Each row was made from one path, in order. Every step used is in the known rows, and no mark comes twice. Write each row's path.
In the rows, 128 means zero.
Known rows:
U > A: [102 145 138 125 122 103 104 126 104  96 119 152 145 136 129 147 109 125
  95 162 137 125 108 150 137]
F > A > H > D: [161 147 102 141  65 135 109 135 187 139 106 164 179 134 111 136  95 106
 122 143 144  95 122 103 144]
Y > U > J: [141  86 167 125 165 132 142 172 114 124 157 119 125 127 100 111 134 115
 111 136 133 162 168 167 130]
J > U > A > H: [ 84 116 105 140 115  77 115 126 137 121 131 158 127 102 117 134 107 106
  75 142 159  95 100 153 103]
K > U > J: [133  99 144 102 126 123 168 144 106 140 129 108  88 137 114 107 142 122
 105 148 125 132 148 148 147]
Y > U > A > H > D: [136 126 141 131 101 112 123 160 157 112 142 197 161 130 113 153  92 101
 126 165 147 105 136 146 123]
K > U: [127 116 133 113 121 110 151 113 110 131 133 130  82 125 135 123 144 133
 129 142 129 112 123 127 131]
H > J > U: [ 91  95 126  97 118 141 165 130 116 153 111 168  91 104 131 119 169 108
 109  94  97 135 116 143 130]
F > A: [136 140 130 140 117 117  87 116 125 111 116 134 152 129 118 133 120 127
  98 137 140 130 111 128 144]
Y > U: [137 101 157 134 160 118 126 142 117 117 165 143 118 116 121 129 138 125
 134 127 133 141 145 148 114]
P > U: [129 118 131 123 128 104 130 137  97 144 124 116 115 141 142 132 109  96
 125 133 139 125 119 128 109]
A > F: [137 140 120 132 103 108 103 123 140 119 128 113 137 121 147  99 152 139
 118 159 112 134 139 127  91]
U > J > H > D: [131 112 133 126 101 138 195 188 141 119 127 147 160 141 104 116 128 100
 137 119 101 115 155 121 150]
H > D: [149 133 120 115  94 143 149 139 140 121 121 172 134 135 127 135 136 118
 154 137 103 129 131 113 144]
K > U > A: [100 134 143 110 114  85 128 109  86  99 123 153  98 133 135 144 126 130
  96 173 137 105 105 149 139]
F > A > U: [147 129 151 146  95  90  67 126 135 117 132 121 130 139 126 147 122 133
  79 121 138 119 109 150 129]
T > F > A > H > M: [178 167  61 195  72 127  62 101 227 149 143 109 170 136 117 112 108 106
  86 163 169 100  99 126 129]
M > H > J > U > A > F > T: [ 89 144 101 114  68 127 107  98 130 101  98 162 155  93 143 112 198 127
  35 164  96 146 117 163  99]
M > H > J > U > A > F: [ 86 110 110  78  73 119 138 117 126 102  94 159 156  94 140 125 170 100
  51 148  84 134 127 150 120]
M > H: [142 113 110 111 113 153 148 121 150 118 119 111 169 117 118 143 126 110
 112 121 123 126 144 116 146]
H > M: [161 128  94 129 107 129 133 107 168 146 158 117 130 134 137 121 127 102
 142 139 117 119 120 127 146]
K > U > J > H > D: [132 100 135 112  94 121 217 173 121 124 135 149 114 137 110 112 143 103
 137 133 103  98 151 121 153]
K > U > J > H: [112  94 144 125 128 106 195 163 111 129 143 104 108 131 111 105 135 114
 116 125 126  99 147 136 137]
T > F > A > H: [145 168  96 194  91 127  58 119 186 131 111 120 170 129 109 120 107 130
  72 152 179 111 106 128 109]
T > F > A > U > Y: [156 140 151 181  73 104   4 137 120  90 141 126 126 129 111 147 112 146
  18 140 155 144 106 193 128]
F > T: [131 162 121 163 123 133  96 111 130 128 132 130 126 126 130 113 155 153
 112 144 139 139 119 140 107]

Write each row's path:
[138 166 115 181 109 122  55 111 134  97 118 134 147 131 117 123 140 139
  74 155 152 143 100 135 125] -> T > F > A
[100 119 156 111 115 140 127 159 157 152 116 175 156 131 120 146  95 106
 102 138 146 105 136 164 127] -> Y > U > A > H > J
[164 108 126 158  83  88 115 157 179 131 171  87 159 152 111 119 112  93
  78 118 121  97 128 160 155] -> F > A > U > J > H > M
[111 192 124 164  93  87  48 104 120  85 123 136 153 127 149 106 160 163
  70 208 132 140 111 161  78] -> U > A > F > T
[139 122  94 150 110 112 159 129 176 136 174 116 148 131 134 118 119  95
 152 112 116  87 120 117 140] -> J > H > M
[108 133  93 161  82 138  95 122 173 155  95 160 129 105 113 111 149 112
  53 119 150 117  95 141 110] -> T > F > A > H > J > U
[112 107 140 139 134 124 173 178 131 125 137 105 155 134 104 108 121 113
 114 113 126 118 151 137 136] -> U > J > H
[ 90 161 112 165 105  59  58  93  98  77 142 155 112  95 147  96 192 152
  50 192 128 144  97 172  62] -> J > U > A > F > T
[146 101 160 123 112 115 125 169 136 142 136  93 113 148 115 124 127 127
  84 122 121 136 154 173 125] -> A > U > J
[145 108 106 139 115 125 176 159 171 144 166  94 157 139 113 102 119  87
 126 122 113 106 144 136 155] -> U > J > H > M
[152  79 134 146 148 116 172 174 160 132 202 109 146 129 106 101 127  84
 133 121 121 120 160 157 141] -> Y > U > J > H > M
[111  83 130 124 124 108 103 136  81 109 153 152  88  84 114 127 131 116
  73 112 131 145 118 170 130] -> J > U > Y
[151 112 164 140  82 102  33 142 111 103 142 126 130 126 115 156  91 134
  45 121 145 131 116 183 150] -> F > A > U > Y
[106 123 100 126  81  95 137 135 148 114 124 200 132 108 117 143 116  94
 100 150 135  93 104 139 117] -> J > U > A > H > D
[ 95  79 142  89 104 152 130 145  90 143 120 176  89  91 120 129 139 110
  73  92 105 148 122 174 149] -> H > J > U > Y
[142  87 161 134 133 129 190 201 129 109 165 162 150 130  96 117 136  96
 145 118 109 130 171 140 137] -> Y > U > J > H > D
[158  97 125 145  94 101 158 170 182 152 180  81 135 148 120 117 117  93
 108 105 109  95 146 161 138] -> A > U > J > H > M
[ 92 144 128 104  82 151 131 147 167 165  78 161 167 143 128 147  86 110
  94 139 138  93 121 143 140] -> U > A > H > J
[ 74 157 122 130  82  99  84 104 107 113 106 177 113 103 153  97 200 143
  51 172 101 147  99 174  80] -> H > J > U > A > F > T
[ 64 112 135  92 110 116 140 129  92 121  99 191 108 110 131 139 150 107
  76 128 104 132  98 163 139] -> H > J > U > A
[116 123 148 146 137  98 102 148 147 119 149 153 155 124 114 143  84 113
 100 157 172 103 133 161 108] -> Y > U > A > H
[ 87 127 121 131 109  53  91 112  96  75 136 155 114  96 145 109 162 126
  67 176 116 133 105 159  83] -> J > U > A > F
[134 101 145 117 115 114  97 154  73 131 132 123 114 129 130 141  80  99
  92 133 146 138 125 159 128] -> P > U > Y
[145 102 163 128  92 113  75 155 115 123 151 121 106 125 124 153 100 134
  73 112 131 129 134 183 132] -> A > U > Y
[ 72 125 130  95  87  94 117 123 106 112 103 175 115 104 149 112 173 119
  66 157  90 136 110 163 102] -> H > J > U > A > F
[118 117  71 139  98  81 122 105 179 139 160 146 129 106 126 127 106  84
  86 153 146  84  93 153 123] -> J > U > A > H > M
[100  81 120 103  87 155 133 155 142 177 115 161 111  90 113 124 108 100
  72  90 133 113 130 164 130] -> A > H > J > U > Y
[124  96 159 144 113  99 153 188 142 132 150  92 134 144 109 124 119 117
  93  96 120 106 153 160 119] -> A > U > J > H
